Each row was made from one path, in order. Every step used is in the known rows, and no mark comes twice. Write each row's path.
In the rows, zero is written as 128.
Known rows:
y p f: [135 112 130 191 110 100 119  85 128 122 144 132  92 108 163 158 137 129
 109 121 115]
d m c: [106 131 130 141 119 122 132 115 123 166 104 116 161  79 120 179 143 150
 116 145  64]
v u: [111 121 124 115 108 104 121 137 141 120 126 133 142 123 110 149 146 115
 130 120 130]
u y: [112 126 132 124 135  89 132 124 111 121 106 127 135 123 116 132 114  93
 123 100 132]
d u y p: [105 122 161 183 130 142 102 120 103 125 147 111 116 104 155 148 131  86
 124  95 114]
d m: [116 132 122 126 112 133 130 120 125 166 127 129 107 110 127 154 138 143
 127 149  95]
d u v l f p c: [109 144 190 236 172 157  95 144  98 142 106 127 111  94 144 195 144 146
 145 127  85]
y p: [126 110 120 211 100 108 137 117 144 126 149 126 125 121 175 118 140 116
 111 110 131]
f p y: [136  83 133 190 105 108 112 123 112 133  58 136 188 140 126 122 145 109
 142 173 125]
v u y m d: [ 91 110 101 146 131 103 141 133 136 126 115 138 139 137  91 145 160  80
 101  68 118]
f p y m: [132  75 121 227 126 118 114 126 121 139  65 140 185 134 116 110 164  93
 131 154 121]
l v: [127  92 111 139 171 136 110 131 108 131 127 146 138 141 124 129  94 155
 142 130 126]
d u y: [106 134 166 130 148 154  96 127  93 126 134 113 118 109 125 154 123  93
 135 107 112]
u y p: [111 111 125 191 112  72 140 115 124 120 124 125 133 117 155 123 124  84
 110  84 135]
l f p y m: [126 124 123 199 182 129  94 130  68 131  72 143 151 116 156 116 174 115
 140 152 118]
v l f p c: [100 153 154 232 165 125 128 152 109 112  89 140  97 104 160 177 137 137
 139 133 109]
f p: [134  82 149 194 104 119 140 121 129 130 114 131 145 130 130 137 146 119
 144 153 144]
l v u: [113  85 109 129 155 117 103 139 119 124 124 150 149 138 109 145 109 144
 144 124 128]
m d: [121 127  99 122 121 167 155 125 123 136 125 130 115 173 127 135 137 143
  97 108 106]
l f p y m d u v: [122 125 127 214 190 162  90 128  57 151  76 140 139 131 152 137 186 131
 129 138  96]
d p c: [124 143 163 139 149  91 149 141 130 140  82 126 163  93 122 161 116 145
 122 133 104]
f p y m d u: [124  78 123 227 130 168 110 125 108 146  76 134 171 149 119 126 173  98
 123 144  99]
u v l f p y: [111 143 127 233 164  94 104 141 108 145  70 145 115 124 144 156 150 152
 133 137 127]

Which path is each row?
[104 137 152 252 186 164  74 142  95 152 102 131 107 106 137 163 169 125
 137 126 104]	d u v l f p y m
[102 126 153 168 168 164  99 129 103 134 143 117 115 103 115 142 142  78
 125  88 108]	d u y m
[ 88 149 121 248 183 182 103 151  93 128  95 139  78 132 155 162 169 121
 121 123 106]	v l f p y m d u
[111 119 107 185 164 212 132 129 125 148 153 126 103 145 115 131 170 112
  96  83  91]	y m d u
[ 98 118 129 112 114  73 124 133 128 115 109 132 147 119 102 152 135  87
 126  97 133]	v u y
[108 124 133 155 129 173 122  98  94 131 138 121  84 146 141 177 139 118
  94  88  84]	m d u y p f
[129  74 106 224 122 138 128 124 119 144  65 141 178 157 116 114 170 102
 117 143 109]	f p y m d
[121 118  73 165 151 152 114 131 115 144  66 141 169 162 111  99 158 106
  93 116  85]	p y m d
[104 131  90 215 165 168  99 141 120 155  71 138 138 154 111 130 162 116
  95 105  79]	p y m d u v l
[ 98  84  97 139 186 102 117 118 106 135 109 156 118 135  86 175 120 132
 113  92 121]	l v u y m d p f
[131 131 168 185 169 121 121 133  73 121  79 138 155  99 162 153 147 137
 148 150  94]	l f p c
[105 138 126 204 158 188 105 135  84 150  90 131 105 159 144 170 161 150
 113 124  88]	m d u v l f p y
[102 122 120 175 167 106 165 131 123 141  86 134 146 125 100 141 137  93
  87  65  94]	u y m d p c
[111 134 112 165 169  93 117 135 123 152  58 126 190  94 110 130 154 121
 104 134 115]	d p y m c
[111 123  90 178 164 158 162 132 142 155 133 133 106 143 112 125 168 125
  86  87 123]	y m d p
[ 99 114 122 183 166  93 137 122 123 130 100 122 173  91  99 137 143  81
 102  73 102]	u y m c
[120 119  93 185 162 166  96 130 108 161  72 135 165 154 108 116 165 115
  98 112  75]	p y m d u v
[ 99 129 106 231 170 198 133 138 141 157 147 131  79 145 112 150 170 125
  92  72  95]	y m d u v l
[116 122  92 167 158 182  96 133 104 146  78 133 162 154 114 110 161 103
  99 116  75]	p y m d u
[104 132 131 124 137 189 129 124  96 135 130 118 107 158 124 157 134 116
 103  90  93]	m d u y
[ 93 118 112 131 145  85 136 116 127 131 109 140 112 119  83 177 159  95
  97  79 122]	v u y m d p f
[ 99 122 103 165 163 113 159 127 123 143 111 132 117 135 104 129 147  91
  89  66 128]	u y m d p
